What can hang from each mark
J61: J51 J361
J228: J361
J869: J361
J225: J174
J174: J51
J876: J51
J51: J61 J310 J731 J751 J876
J731: J51 J361

Each row was made from one small tree. The marks that hang from a mark follow it in brackets, in the order of their numbers. Every link used is in the known rows. Write each row's tree.
Known rows
J174[J51[J731 J876]]: [ 0.037  0.320 -0.191  1.859 -2.328 -0.805 -0.970 -3.037  0.553  1.836
 -1.117  0.696  2.699 -4.922 -0.656 -3.375  0.773 -2.658 -0.941  2.628
 -2.922  3.721 -2.264]
J174[J51[J61 J731 J751 J876]]: [ 1.174  0.219  1.255  0.550 -3.266 -0.928 -2.139 -2.579 -0.178  1.590
 -1.558  0.077  2.432 -6.517  0.539 -4.770  0.389 -3.054 -0.535  4.168
 -4.117  4.395 -3.493]
J225[J174[J51[J310 J751 J876]]]: [-0.478  3.380 -0.948  3.233 -2.471 -1.476  1.944 -1.725  1.451  2.542
  0.342  1.413  4.577 -5.677  0.302 -2.059  1.868 -3.670 -5.021  2.185
 -1.004  5.670 -1.674]
J174[J51[J731 J751 J876]]: [ 0.888  0.727 -0.185  1.476 -2.352 -0.733 -0.876 -3.015  0.485  2.263
 -0.819  0.543  2.923 -6.674 -0.156 -3.795  1.219 -3.228 -1.500  2.679
 -2.861  5.068 -2.229]
J225[J174[J51[J61]]]: [-1.496  0.067  0.467  0.982 -1.549 -0.660  0.411 -0.829 -0.515  1.000
  0.004 -0.574  2.630 -1.898  0.092 -1.559 -2.267  0.046 -1.330  1.817
 -2.048  1.185  0.074]
J51[J751 J876]: [-0.196  2.664  0.510  0.042 -2.339 -1.045 -1.083 -0.394  0.642  2.110
 -0.093  0.922  2.031 -3.562  0.407 -2.983  1.176 -2.137 -2.281  1.387
 -0.903  3.373 -2.374]
J51[J61[J361] J310 J751]: [ 0.886  0.639  1.484 -1.186 -2.227  0.423 -1.593  0.123 -1.093 -0.344
 -1.713 -0.424 -0.784 -2.131  2.641 -2.765  0.033  0.730 -2.309  0.686
  0.373  2.214 -2.762]
J869[J361]: [-1.029  0.332  0.039 -1.780 -1.997  1.160 -1.261  0.257 -0.043  0.800
 -0.663 -0.113 -0.845 -1.072 -1.048  0.177 -0.348 -0.816 -1.284  0.190
  0.787 -1.443  0.451]
J61[J51[J876]]: [-1.759  1.545  0.046  2.385 -2.273 -0.048  1.305 -0.920 -0.165  2.534
  0.162  1.525  1.490 -0.913 -2.253 -2.269 -0.277 -0.621 -1.911  2.765
 -0.250  2.837 -0.671]
J228[J361]: [-0.547  0.546  1.127 -0.527 -0.848 -1.759  0.621  0.740 -0.219  1.973
 -2.222 -1.298  1.260 -1.467  0.026 -1.940 -1.150  1.230 -0.547 -1.270
  1.172  0.465  0.340]
J61[J51[J310 J731 J751] J361]: [ 0.875 -0.933 -0.012  2.442 -2.198  1.366  1.989 -2.362 -1.308  1.363
 -0.237  0.266 -0.244 -2.721  1.842 -2.081 -0.501  0.518 -2.402  1.448
  0.349  4.226  0.144]
J51[J61 J751 J876]: [ 0.131  2.062  1.784 -0.892 -3.079 -1.102 -2.492  0.100 -0.283  1.377
 -0.988  0.298  1.523 -3.503  1.030 -3.712  0.243 -1.921 -1.396  2.888
 -1.888  2.557 -3.474]
J876[J51[J61 J310 J731]]: [ 0.473 -2.348  1.297 -0.168 -3.224 -0.082 -1.716 -1.134  0.078  0.112
 -1.877 -2.073  0.874 -2.707  1.553 -0.507 -2.548 -1.357  1.194  2.030
 -2.306 -0.228  0.386]
J51[J751]: [ 0.048  1.124  0.761 -0.596 -1.495  0.129 -0.963 -0.140  0.164  1.480
  0.153 -0.572  0.955 -2.067  0.597 -1.257 -0.630 -0.067 -0.996  0.165
  0.293  1.885  0.412]
J876[J51[J61[J361] J310 J751]]: [ 0.352 -1.102  0.616 -2.031 -2.083  0.897 -1.085  0.279 -0.997 -0.317
 -2.001 -1.304 -1.227 -2.922  1.121 -2.317 -1.144  0.267 -1.343 -0.572
 -0.259  0.845 -1.204]
J174[J51[J61 J310 J731 J751]]: [ 1.864 -0.823  1.551  0.807 -3.087  0.179 -1.630 -2.437  0.346  0.814
 -1.731 -1.235  1.820 -5.327  1.058 -2.354 -0.612 -1.716 -0.198  3.822
 -1.922  3.856 -1.133]
J731[J51[J61 J310 J751] J361]: [ 0.299  2.077  2.221  0.678 -3.919  2.346 -3.369  2.569 -1.383  0.290
 -1.250 -0.706 -0.861 -3.376 -1.093 -1.837  0.292  1.433 -0.591  1.713
  0.928  1.306 -2.250]
J876[J51[J61]]: [-1.073 -1.570  1.094 -1.879 -1.946  0.302 -1.901  0.648 -0.326  0.254
 -1.343 -1.813  0.014 -1.222 -0.955 -1.097 -3.087  0.307  1.439  0.474
 -1.588 -1.442  0.664]
J174[J51[J310]]: [-0.245  0.828 -0.139  1.358 -1.660  0.679 -0.024 -1.518  1.535  1.048
 -1.148 -0.204  1.460 -2.476 -1.970 -0.829  0.342 -0.313 -1.610  1.474
  0.950  2.782  0.234]
J731[J51]: [-1.775  1.225 -0.110  1.790 -0.829  1.391 -0.861  0.415 -1.183  1.671
  0.674  0.675  0.968 -0.486 -2.266 -0.066 -1.361  1.817  0.034 -0.946
  0.308  1.004  0.596]
J731[J51 J361]: [-1.297  1.612  0.796  0.952 -2.307  2.419 -2.648  2.206 -1.478  0.783
 -0.418 -0.143 -1.007 -1.692 -2.778 -1.109 -0.141  2.589 -0.098 -0.500
  1.011 -0.206 -0.540]

Which tree is each row?
[-0.126  2.770  0.448  1.760 -2.519  0.733 -1.647  0.276 -2.211  0.808
 -1.081  2.122  0.205 -3.779  0.044 -3.831  1.719 -0.169 -3.020  0.646
 -0.680  4.259 -5.589] | J731[J51[J61[J361] J310 J751 J876]]
[ 1.828 -1.553  2.313 -1.480 -4.833  1.208 -3.473  0.727 -0.139 -0.222
 -2.731 -2.896 -0.850 -5.313  1.548 -2.042 -1.044 -1.296  0.759  2.311
 -1.607 -0.312 -0.735] | J876[J51[J61 J310 J731[J361] J751]]
[-0.455 -0.880  1.074 -0.896 -2.683  0.284 -1.495  0.253  0.530 -0.017
 -1.727 -1.564  0.359 -1.360 -0.472 -0.250 -2.124 -0.491  0.398  1.318
 -0.597 -0.542  0.120] | J876[J51[J61 J310]]
[ 1.667  1.193  1.790  0.857 -4.296 -1.506 -2.416 -1.705  0.279  1.121
 -1.536  0.155  2.573 -4.988  3.465 -3.142  0.933 -3.696 -1.435  4.424
 -2.713  3.859 -3.864] | J51[J61 J310 J731 J751 J876]
[-1.260  2.824 -1.059  3.509 -2.393 -1.482  1.853 -1.611  1.529  2.117
 -0.050  1.829  4.337 -3.921 -0.077 -1.601  1.508 -3.152 -4.641  2.125
 -0.876  4.458 -1.742] | J225[J174[J51[J310 J876]]]
[-0.321  0.812  0.177  4.134 -3.592 -0.404  1.430 -2.644  0.388  2.253
 -0.342  1.420  2.289 -2.572  0.335 -1.734  0.341 -2.318 -2.055  4.492
 -0.916  4.165 -0.954] | J61[J51[J310 J731 J876]]
[ 0.655  0.588 -0.211  3.079 -2.994  0.240  1.781 -2.688 -1.111  1.992
 -0.584  1.733  0.607 -3.921  1.626 -3.648  1.319 -1.718 -3.627  2.645
 -0.704  5.624 -2.708] | J61[J51[J310 J731 J751 J876] J361]
[ 1.940  2.246  1.482  0.752 -5.171 -0.223 -2.798 -0.272  0.639  1.098
 -1.844 -0.043  0.870 -6.144  2.356 -3.342  2.984 -3.199 -2.461  3.302
 -0.733  3.223 -3.582] | J51[J310 J731[J361] J751 J876]
[ 1.424 -1.993  1.034 -0.769 -1.680  0.682 -1.595 -2.308 -1.841  0.167
 -1.886 -0.978 -0.322 -5.090  1.415 -4.551 -0.892  0.398 -0.517  1.430
 -2.772  2.873 -2.349] | J174[J51[J61[J361] J731 J751]]
[-0.129  4.155  0.626  2.403 -3.970  1.375 -2.520  1.812 -0.425  1.641
 -0.845  1.487  0.459 -4.998 -1.788 -2.473  3.109 -0.932 -2.815  1.260
  0.910  3.526 -3.517] | J731[J51[J310 J751 J876] J361]
[-1.413  0.157  0.612  0.357 -0.905  1.865 -1.876  0.801 -3.355  0.026
 -0.627  0.568 -1.165 -0.295 -0.736 -2.450 -1.522  3.400 -0.335 -1.089
 -0.821  0.418 -2.449] | J731[J51[J61[J361]]]
[ 2.305  0.116  3.118 -0.894 -4.983  0.801 -3.935  0.560 -0.299 -0.183
 -2.338 -2.095 -0.299 -4.584  3.069 -2.609  0.219 -0.877 -0.196  3.591
 -0.899  1.074 -2.299] | J51[J61 J310 J731[J361] J751]
[-0.057  1.078  0.664  1.617 -2.390 -0.537  0.758 -0.947  0.406  1.336
 -0.149 -0.552  3.274 -3.913  1.215 -1.460 -0.894 -1.331 -2.862  2.623
 -1.068  3.680 -0.216] | J225[J174[J51[J61 J310 J751]]]
[ 0.964 -1.958  2.164 -1.105 -4.672  1.059 -3.474  0.792 -0.179 -0.665
 -3.044 -2.796 -1.103 -3.646  0.981 -1.537 -1.541 -0.711  1.102  2.394
 -1.674 -1.682 -0.701] | J876[J51[J61 J310 J731[J361]]]
[ 1.204 -1.528  1.559 -0.113 -2.282  0.168 -1.970 -2.254 -0.521  0.938
 -1.277 -1.482  1.471 -5.163  0.607 -3.127 -1.432 -0.947  0.625  3.145
 -3.095  2.944 -0.755] | J174[J51[J61 J731 J751]]
[ 0.659  2.789  1.691  0.179 -3.757 -1.185 -2.161 -0.112  0.738  1.094
 -1.376  0.499  1.873 -3.766  1.646 -2.944  1.345 -2.780 -2.300  3.599
 -0.782  3.723 -4.034] | J51[J61 J310 J751 J876]
[ 1.540 -0.604  1.125 -0.104 -3.070  1.470 -2.384 -0.902 -0.082  0.929
 -1.573 -1.687  0.035 -6.296 -0.646 -3.252  0.439 -0.381 -0.151  1.827
 -1.187  2.324 -0.383] | J174[J51[J731[J361] J751]]
[ 0.994 -1.642  0.994 -1.707 -3.362  1.363 -2.422  0.493 -0.351  0.717
 -1.396 -2.587 -0.748 -5.196  0.458 -1.971 -1.158 -0.682  0.821  0.135
 -1.452 -0.567  0.830] | J876[J51[J731[J361] J751]]
[ 1.524 -2.508  0.825 -1.320 -2.672  0.568 -1.376 -1.231 -1.348 -0.388
 -2.137 -1.689 -0.757 -4.129  2.851 -2.472 -1.536 -0.618 -0.466  0.469
 -1.990  1.172 -1.362] | J876[J51[J61[J361] J310 J731 J751]]
[ 0.136  0.285  1.385 -0.939 -2.131  0.479 -1.708  0.089 -1.055 -0.737
 -2.060 -0.420 -1.108 -0.448  2.248 -2.212 -0.259  1.317 -1.819  0.785
  0.410  0.845 -2.872] | J51[J61[J361] J310]
[ 1.949 -1.307  0.975  0.141 -2.331  0.841 -1.301 -2.611 -1.132 -0.026
 -2.325 -0.659  0.079 -5.193  2.147 -3.787  0.113 -0.324 -1.512  2.070
 -1.802  4.005 -2.916] | J174[J51[J61[J361] J310 J731 J751]]
[-0.684  1.218  0.992  0.432 -2.539 -0.661 -2.124 -1.081  0.180  1.102
 -1.810  0.511  1.533 -3.508 -2.032 -4.112  0.341 -1.569 -1.048  3.215
 -2.416  2.715 -3.546] | J174[J51[J61 J876]]
[-0.268  3.173  1.103  2.384 -3.210  0.188 -2.000  0.400 -0.831  1.655
 -0.468  1.680  1.999 -3.726 -0.681 -2.381  1.043 -1.530 -1.812  2.426
 -0.805  3.969 -3.859] | J731[J51[J61 J310 J751 J876]]
[ 0.197  3.709  2.034  1.615 -4.659  1.385 -3.807  2.223 -1.154  0.867
 -1.661  0.964 -0.080 -4.899 -1.282 -3.342  2.229 -0.723 -1.814  2.673
 -0.222  2.773 -5.040] | J731[J51[J61 J310 J751 J876] J361]
[-0.690  2.292  0.724  1.845 -3.024  2.509 -2.181  2.036 -0.674  0.686
 -0.788  0.077 -0.567 -1.889 -2.318 -0.365  0.852  1.735 -1.095  0.260
  2.089  0.612 -0.822] | J731[J51[J310] J361]
